What can hang from each mark:
q_854: q_817
q_141: q_958
q_817: q_854
q_363: q_87 q_854
q_87: q_817
q_739: q_427 q_641
q_427: q_731 q_739
q_641: q_958
q_208: q_958
q_347: q_363 q_731 q_817
q_958: q_87 q_208
q_731: q_347 q_427

Each row was made from one small tree. The marks that hang from a mark follow it in brackets, in the order of their numbers. Every link used is in the known rows. Write each row's tree.
Known rows:
q_958(q_87(q_817) q_208): [ 11  21  31   2 -25  25  44  15  17   6 -41  16   7 -30 -18  -1   4  34
  26  14 -27 -15   3  44  12   0 -30 -15  19 -10  -4   0 -27 -10   0  -6
 -40  16  19 -17 -16  61   4   4  26 -28]
q_347(q_731 q_817(q_854)): [ -2  27  46 -16  -3  21  20 -33   0  20 -22  30   6 -17 -12   7  13  48
 -16   3 -33  -7   4  33 -15 -31  17  -3  17 -10 -22  29  13   9   3 -27
 -11  24 -20 -14  -2  57 -21 -38  18 -24]
q_958(q_87 q_208): [  3  15  32  16 -12  18  42   3  13   6 -35  12   1 -22 -15  15  14  35
  10   6 -35   1   4  37   9  -8 -44 -19  17  -6 -14  13 -32  -6  -6 -12
 -45  23   6 -13  -3  55   7  -8  21 -37]
q_347(q_363(q_87(q_817)) q_731): [  6  37  26  -2   6  30   2   5  10  30 -41  16  23 -22 -12 -30  -1  48
 -12   6 -38  -8 -16  39  -5  -8   8  -5  26 -16  -5  19  28 -20  -3 -10
 -31  23  -7 -17 -24  40 -23  -3  18 -14]
q_141(q_958): [  7  17  39  11   9  10  22 -17   6  19 -41  36 -17 -33  18  -1  10  45
 -18 -12 -47  13 -11  21   6 -20 -33   0  16  -9 -19  21 -16 -21   9 -20
 -24  27 -25 -14 -13  45  -6   7  17 -25]
q_87(q_817(q_854)): [ 14  15  49 -25   0  22  32 -23   6  11 -31  29   3 -39   4   1  11  33
   4   9 -31   0  -5  49   3 -31 -15   3  21  -4 -21  10  -9 -15  10 -11
 -31  27 -20 -10  -6  69 -18  -9  28 -30]
q_427(q_731(q_347(q_363)) q_739(q_641(q_958))): [ -6  15   6  32  -1  35  -1  -7  24  43 -35  -4 -50 -12  39   1  -6  40
 -13 -14 -13 -19  -2  28  -2 -34  -4 -28  32 -14   0  22   8 -25   0  16
 -21  40 -17 -30   4  21 -17  -4 -13 -14]
q_427(q_731 q_739): [  1  17  26  20  21  17  23 -18  -5  24 -27  10 -19  -6  11  10   5  39
   4  -4 -57   3  -9  25  18 -16 -27 -14  13   1 -25  22   2  -8  10 -13
 -28  34 -24 -41  14  29   1  -2 -10 -28]
q_141(q_958(q_87(q_817))): [ 10  25  35   6  -2  18  26   8  13   9 -54  32  -3 -32  -3 -17  -4  45
   7   5 -35  -5 -13  24   5   4 -28 -10  21  -6   2   7 -19 -17  10 -13
 -28  11   2 -21 -20  50  -4   8  21 -24]
q_347(q_363 q_731 q_817): [ 10  32  31  -6   3  29   3 -20  11  41 -24  10  19 -16 -10   0   7  52
 -30  -7 -41  -8  -6  33 -15 -17  21  -5  13 -23 -18  35  25   7  -6 -14
 -11  21  -8 -14 -18  39 -20 -39  11 -19]
q_363(q_87 q_854(q_817)): [  2  29  17   2  -2  11  19  -3  -4  31 -34  57  13 -23  -9  -8   2  44
 -12  25 -42   2  -7  31  11 -22 -16  -7  20  12 -28  41  -6 -21   8 -24
 -13  30 -18 -25 -10  31 -27   9  -3 -28]
q_854(q_817): [ 19   8  35  10   0  19  24 -36   8  27 -29  41  -4 -38   6  18  11  37
 -19  -9 -45   0 -10  31  13 -29 -25   1  13   3 -25  34  -7 -18   4 -23
 -24  20 -21 -18 -10  44 -20  -4  12 -24]
q_731(q_347(q_363(q_854) q_817) q_427(q_739(q_641))): [ 28  19  -1 -17 -18  48 -24  -9   7  74 -35  -2   0   6  31 -14  -7  37
 -15  12 -20 -15  13  28  -2 -39  28 -11  20 -22 -33  43  -4  -5  -5  14
 -11  21  -3 -17   8  23  -4 -31 -12  -7]
q_347(q_363(q_87) q_731(q_427) q_817(q_854)): [ -3  36  26 -11   7  38  -1 -16   3  38 -31  11  20   2  -3 -20   5  53
 -31  11 -19  -6   9  36 -10 -42  36  -4  20 -27 -11  37  20   6 -10 -24
 -21  26  -5   6  -7  35 -27 -40  16 -23]
q_141(q_958(q_87 q_208)): [  0  26  32  16 -11  15  40  10   8   6 -49  19 -16 -27  -8   1   6  43
   2  -5 -28  -1   3  24  11  -2 -42 -25  21  -9  -1   8 -36  -8  -2 -14
 -35  19  13 -11  -8  47   8   2  20 -30]
q_427(q_731(q_347) q_739): [ 13   9  25  27   3  26  14 -13   1  26 -35   3 -15 -11  20   0   8  31
   5   0 -46  -5  -6  22  11 -29 -27 -15  22 -13 -15  24   3 -17   7  -5
 -31  35 -27 -35  25  29  -4   0   7 -14]
q_427(q_739(q_641(q_958(q_87)))): [-24  14  15  37   5  24  17  -1  27  19 -27  21 -45  -9  19  25   0  46
   4   1 -23   5   0  29   4  -5 -14 -23  22  -3 -19  13 -21 -21   1   5
 -22  33  -2 -31  -2  43   6  -2  -2 -37]
q_817(q_854): [  3  10  48 -13  12  16  34 -29   5  12 -26  27  -5 -28  11  16  19  35
 -10   2 -35  15  -3  39   4 -36 -23   1  18  -9 -29  22 -15 -12   4 -17
 -30  36 -37  -8   7  62 -15 -18  23 -37]
q_739(q_641(q_958)): [-21   5  29  30   3  15  20 -21  24  22 -30  43 -37 -28  32  17  11  44
 -23  -3 -16   7  -1  34  -3 -31 -10   2  23  -6 -19  20 -22 -33  -2   3
 -20  38 -24 -25 -14  52 -15   1   7 -28]
q_739(q_641): [ -3   3  28   6   5  18  14 -28   7  26 -31  43 -24 -27  20  14  21  43
 -14  -4 -39  12  -1  29  -4 -21 -13  15  15  -3 -28  27 -19 -29   4   2
 -24  30 -23 -25   1  44 -13  -4  -6 -31]
q_427(q_731): [ -2  10  37  15  14  10  30 -20   0  18 -32  22 -14 -17   8  -2  13  43
  -4   0 -45   3  -7  33   5 -24 -30   1  15  -1 -12  25  -6 -17   8 -15
 -29  30 -34 -32   5  35 -18  -5   4 -28]
q_641(q_958): [ -5  12  41  26  14   8  30 -16  21  19 -26  32 -18 -22  23  13   6  42
 -20   2 -24   7  -8  39   3 -36 -21  -7  17  -6 -20  21 -18 -23  -3 -13
 -25  42 -31 -14 -19  58  -5   3  29 -31]
q_739(q_427(q_731) q_641(q_958(q_87))): [-31  13  16  37  10  16  17  -2  17  33 -39  32 -58   1  17  11   3  58
  -6   1 -12 -13   4  25  -2 -22 -14  -7  19  -1   9  24 -28 -33   8  11
 -25  43 -13 -51   2  24 -19  -6 -11 -42]
q_208(q_958(q_87(q_817(q_854)))): [  5  19  37  -8  -5  29  45  -3  24  23 -49  29   6 -34  -6   7   8  39
   9  12  -6  -7  -3  48   8 -15 -23 -12  29   6   2   8 -21  -5  14 -29
 -28  27  -7  -3 -11  65 -14 -16  37 -47]
q_141(q_958(q_87)): [  0  19  36  15  11  11  21   1   9   8 -46  25 -13 -25   3   0   6  47
  -5  -1 -43   9  -9  21   5  -6 -34 -13  21  -7  -9  22 -24 -15   5 -22
 -30  20 -11 -15 -11  44  -1  -3  13 -31]
q_427(q_731 q_739(q_641)): [-12  10  16  20   8  17  14 -20  -1  30 -28  27 -43  -7  22   9   5  42
   2  -9 -50   0  -2  24   7  -4 -14  -6  17   4 -22  18  -2 -15  13   3
 -21  30 -14 -49  18  24  -7  -1 -32 -27]

Write each row's tree:
[-10   9  11  48  -6  26  10 -10  18  30 -34  12 -53 -12  41   4   0  39
   0  -4 -14 -18   1  24   1 -34 -10 -22  32  -4   1  18  -3 -30   4  13
 -20  40 -22 -38  11  29 -14  10  -4 -14] -> q_427(q_731(q_347) q_739(q_641(q_958)))
[ 35  -2  23  24   3  33  -1 -23  10  38 -36  -3   1  -1  37   6  11  26
  -4   6 -36   2   4  27  20 -43 -15  -1  16 -22 -26  31 -14 -21  -7  -8
 -43  25 -21 -10  13  39  11  -3  31  -9] -> q_731(q_347 q_427(q_739))
[ 23  19  -1   9 -10  52 -22   6  13  55 -51   5   9  -7  36 -26  -6  33
   0  10 -20 -12   1  34   9 -29  11  -2  31 -22  -8  18   5 -39  -6  13
 -40  23   0 -12   3  23  -1   9   5  -2] -> q_731(q_347(q_363(q_87(q_817))) q_427(q_739(q_641)))
[-30  18  14  42   8  16  20 -15  13  30 -26  27 -58 -10  30  13  -2  48
  -4  -8 -25  -5   0  29   5 -20 -11 -20  22   3  -9  16  -6 -18   7   9
 -16  40 -19 -49   2  32  -9   3 -20 -25] -> q_427(q_731 q_739(q_641(q_958)))
[  6  25   5   9 -13  42 -10  -8   6  58 -29   3 -20  -7  17  -1  -2  40
 -13 -13 -35 -21   1  16  -4 -19   5 -18  25 -22  -7  25  14   0  -1  12
 -14  27  -8 -30  17  12 -17 -25 -29 -11] -> q_427(q_731(q_347(q_363 q_817)) q_739(q_641))
[ 20  19  30  14  -1  20   7 -12  -5  52 -36  27 -10  -2   6  -6   3  43
 -16   2 -33 -19   1  19   1 -39  -8   4  16 -23  -3  32  -1 -15   6  -5
 -25  38 -23 -34  19  22 -19 -12  12 -20] -> q_739(q_427(q_731(q_347(q_817))))
[ 17  24  -9 -11  -9  40 -18 -34   6  66 -33  12 -17  -3  16  -6  -7  52
 -21   0 -35 -16   9  33   6 -25  34 -12  13   7 -32  51  10  -8   6   3
   2   7  12 -31 -10  14 -25 -32 -29  -2] -> q_347(q_363(q_854(q_817)) q_731(q_427(q_739(q_641))))
[  7  23  39 -15 -23  27  50   5  14  -2 -38  11   7 -36 -19   4   9  30
  27  17 -14 -13  10  49   9 -14 -25 -23  26  -4  -4  -4 -31   0   4 -11
 -44  24  12  -5  -6  78  -5  -8  32 -34] -> q_958(q_87(q_817(q_854)) q_208)
[  4  17  22  -8 -11  25   6 -27  -5  52 -34  36 -39  -5  17   1   6  45
 -14  -2 -10 -23  11  19 -15 -50  12   9  26 -16   2  30  -4 -19  11   7
 -19  43 -21 -34  32  25 -34 -29  -8 -25] -> q_739(q_427(q_731(q_347(q_817(q_854)))) q_641)
[ 19  28  19   2  10  44 -15 -29  11  54 -19 -13  11   9  10  -2  -1  52
 -21  -6 -45  -8   0  33   1 -22  30 -10   8 -25 -31  36  22  17  -6 -14
 -19  18   3 -15 -10  31   0 -40   7  -9] -> q_347(q_363 q_731(q_427(q_739)) q_817)
[  7  24  31  -1  -8  29  19 -20  -6  33 -26   7  -9 -14   7   4  -1  32
   4   2 -30 -18   6  23   3 -35  -4 -21  25 -16  -9  22  12  12   9 -14
 -19  34 -22 -22  26  38 -15 -24   7 -18] -> q_427(q_731(q_347(q_817(q_854))) q_739)
[ 12  38  19 -15 -10  26  -3  22   4  52 -37  18  33 -11  -8 -26  -2  39
 -23  26 -33  -6  -6  30 -10 -37   4 -13  29 -22 -22  36   7 -12 -12 -10
 -16  34 -21  -6  -1  32 -19 -13   7 -25] -> q_731(q_347(q_363(q_87 q_854) q_817))
[  3  34  38 -14 -28  24  50   8  11   0 -51  19 -10 -40 -11  -8  -3  35
  18   4  -9 -17   5  37  11  -5 -31 -28  28  -8  12  -8 -31   2   9 -12
 -36  19  18  -7 -14  67  -6  -2  31 -28] -> q_141(q_958(q_87(q_817(q_854)) q_208))
[  8  -1  14  15  10  32   2 -32   8  39 -30  19 -24  -7  41  11   8  40
  -4  -5 -41  13   8  31  14 -24  -6   9  11  -6 -37  28 -19 -22   0   3
 -26  25 -12 -27   9  36  14 -10  -8 -18] -> q_731(q_427(q_739(q_641)))
[ 23  23  23   3   4  29  -2 -12   4  66 -35   5  -4  -2   9  -8   2  44
 -22 -13 -32 -22  -7  23  -4 -35  -1   0  19 -36  -4  35   8 -11  -1   0
 -29  37 -20 -26  13  16 -22 -22   7 -22] -> q_739(q_427(q_731(q_347(q_363 q_817))))
[ 13  11  23  23  14  27   2 -32   3  28 -28   2  -5   2  20  -2  13  43
  -7  -2 -46   6   2  31  12 -28   5   2   8 -10 -29  34   9  -7   0 -11
 -28  20 -14 -26   0  35  11 -18  16 -13] -> q_347(q_731(q_427(q_739)))
[ -5  27  41 -10   0  21  30   1   6   9 -35  44  14 -32   0  -8   9  36
   5  22 -33   3  -6  42   5 -24 -16   0  26  -7 -13  10  -3 -25   8 -18
 -41  36 -24  -9  -1  61 -19   5  22 -30] -> q_363(q_87(q_817(q_854)))
[-24  21  10  40  -8  37  -8 -12  22  40 -27  14 -26  17   9   7  -6  61
  -2  12 -11 -18  18  25  -8 -18  39 -25  18 -10  -7  26  -2   5  -7   0
  -8  15  17 -29 -15  35   4 -28  -1 -13] -> q_347(q_731(q_427(q_739(q_641(q_958(q_87))))) q_817)
[  6  26  44 -31   9  31  20 -25  13  36 -20  13   6 -23   2  14   6  40
 -24  -6 -31   3  -2  39  -6 -29   4  -7  19 -21 -27  29   4  10   0 -17
 -20  35 -19   4  -1  56 -25 -40  10 -36] -> q_347(q_363 q_817(q_854))
[ -7   9  17  16  15  14  13 -26  -5  40 -33  39 -48  -8  20   4  15  52
 -14 -10 -39   0   0  23   2 -24 -15  19  12  -5 -10  29 -16 -33  14  11
 -27  38 -24 -50  19  17 -19  -6 -22 -32] -> q_739(q_427(q_731) q_641)
[  4  30  42 -20  -7  23  35  -1  12   4 -50  32  -5 -35  -1 -10  -2  42
   9   7 -21  -7  -5  30   0 -12 -21 -15  30   1   5   6 -21 -13  15 -15
 -29  17  -1  -7 -17  60 -14  -4  23 -28] -> q_141(q_958(q_87(q_817(q_854))))
[ 11  32  28 -16   8  47  -4 -33   7  47 -19 -11   6   1   6   5  -4  47
 -18  -4 -33  -7   7  36   0 -33  41 -15  14 -22 -24  37  22  23  -3 -14
 -19  23  -4  -3  -1  42 -10 -57  12 -17] -> q_347(q_363 q_731(q_427(q_739)) q_817(q_854))
[-13  18  35  37 -11  16  45  10  26   4 -35  13 -14 -20  -4  20   6  40
   5   8 -10  -5   4  44   9 -19 -32 -31  20  -5  -5   7 -37 -10 -11 -11
 -36  35   1 -10 -18  63   3   3  31 -37] -> q_641(q_958(q_87 q_208))
[ -6  31  -9   8  -5  28  -9  20  -5  53 -43   9 -15  -1  13 -30  -7  40
  -5  14 -32  -9  -3  21  -1 -24  -2 -22  32  -7 -16  33  11 -25   8  14
 -18  40 -16 -38  22   3 -21  -3 -37 -17] -> q_427(q_731(q_347(q_363(q_87 q_854))) q_739(q_641))
[-10  22   0  28   5  33  -9  10   3  42 -41   7 -20  -6  22 -15   2  41
  -7  -5 -39  -9  -3  18  -1 -17 -10 -15  34 -20  -6  25  15 -28  -1   8
 -31  38 -13 -31  22   4 -16   4 -29 -17] -> q_427(q_731(q_347(q_363(q_87))) q_739(q_641))
[  9  28  28  -4   6  27  11  10  14  34 -39  24  26 -24   0 -21   2  40
 -10   7 -42   1 -15  39   2 -14 -14   1  23 -16 -16  18   5 -24   0 -10
 -41  29 -18  -9 -20  42 -15  10  18 -28] -> q_347(q_363(q_87(q_817)))
[-33  17  11  50   3  21  22   4  21  17 -32  20 -52   1  13  13  -5  53
  14   1 -23 -10   3  24   4  -7 -16 -30  25   6  -4  15 -15 -17   7   5
 -21  33  -7 -49   2  31  -6  -3 -21 -35] -> q_427(q_731 q_739(q_641(q_958(q_87))))
[-36  24   7  50 -16  22  37  12  20  17 -32   7 -57  -5   6  15  -2  45
  23   1 -11 -19  14  32  10  -3 -25 -45  24   3   5   2 -26  -6   2  11
 -27  34  14 -44   4  37   5  -3 -18 -31] -> q_427(q_731 q_739(q_641(q_958(q_87 q_208))))
[ -1  23  35  21 -23  23  48  17  31   8 -40  15  -9 -32  -7   7  -5  36
  19  16  -3 -21   4  50  11 -15 -23 -30  26  -7   5  -4 -30 -11  -3  -1
 -38  24  14 -14 -29  72   5  10  37 -29] -> q_641(q_958(q_87(q_817) q_208))
[ 13  21   9   1  -1  33 -14 -15   4  70 -36  19 -24  -4  18  -7   4  49
 -28 -15 -21 -28   1  19 -11 -30  11   7  18 -32   2  30   3 -21   1  16
 -26  37 -13 -36  15   8 -31 -25 -16 -19] -> q_739(q_427(q_731(q_347(q_363 q_817))) q_641)
[ 29  22  11 -20  -2  33  -4 -33   6  51 -39   9  15 -13   1 -16  -2  51
 -31   6 -32 -17   4  39   1 -45  19  -4  14   2 -22  58   6  -7  -2 -17
  -5   6   0 -14 -23  25 -37 -30   4  -7] -> q_347(q_363(q_854(q_817)) q_731(q_427))
[ 12  15  33   9  -5  24  35   4  30  25 -48  28  15 -31  -7   1   9  40
   7  10 -21  -6  -9  44  12   1 -28  -8  23   0  -1  10 -22 -15   8 -24
 -28  24  -4 -14 -21  58  -1  -1  31 -40] -> q_208(q_958(q_87(q_817)))
[ 17  21  30  -1  -5  34   6  -9   9  44 -34   3   9 -12   3 -13   2  41
 -22  -6 -28 -22  -5  26  -9 -35  -8 -10  25 -28   1  30  13  -3  -4  -9
 -20  25 -21 -14   5  25 -27 -24   8 -15] -> q_427(q_731(q_347(q_363 q_817)))
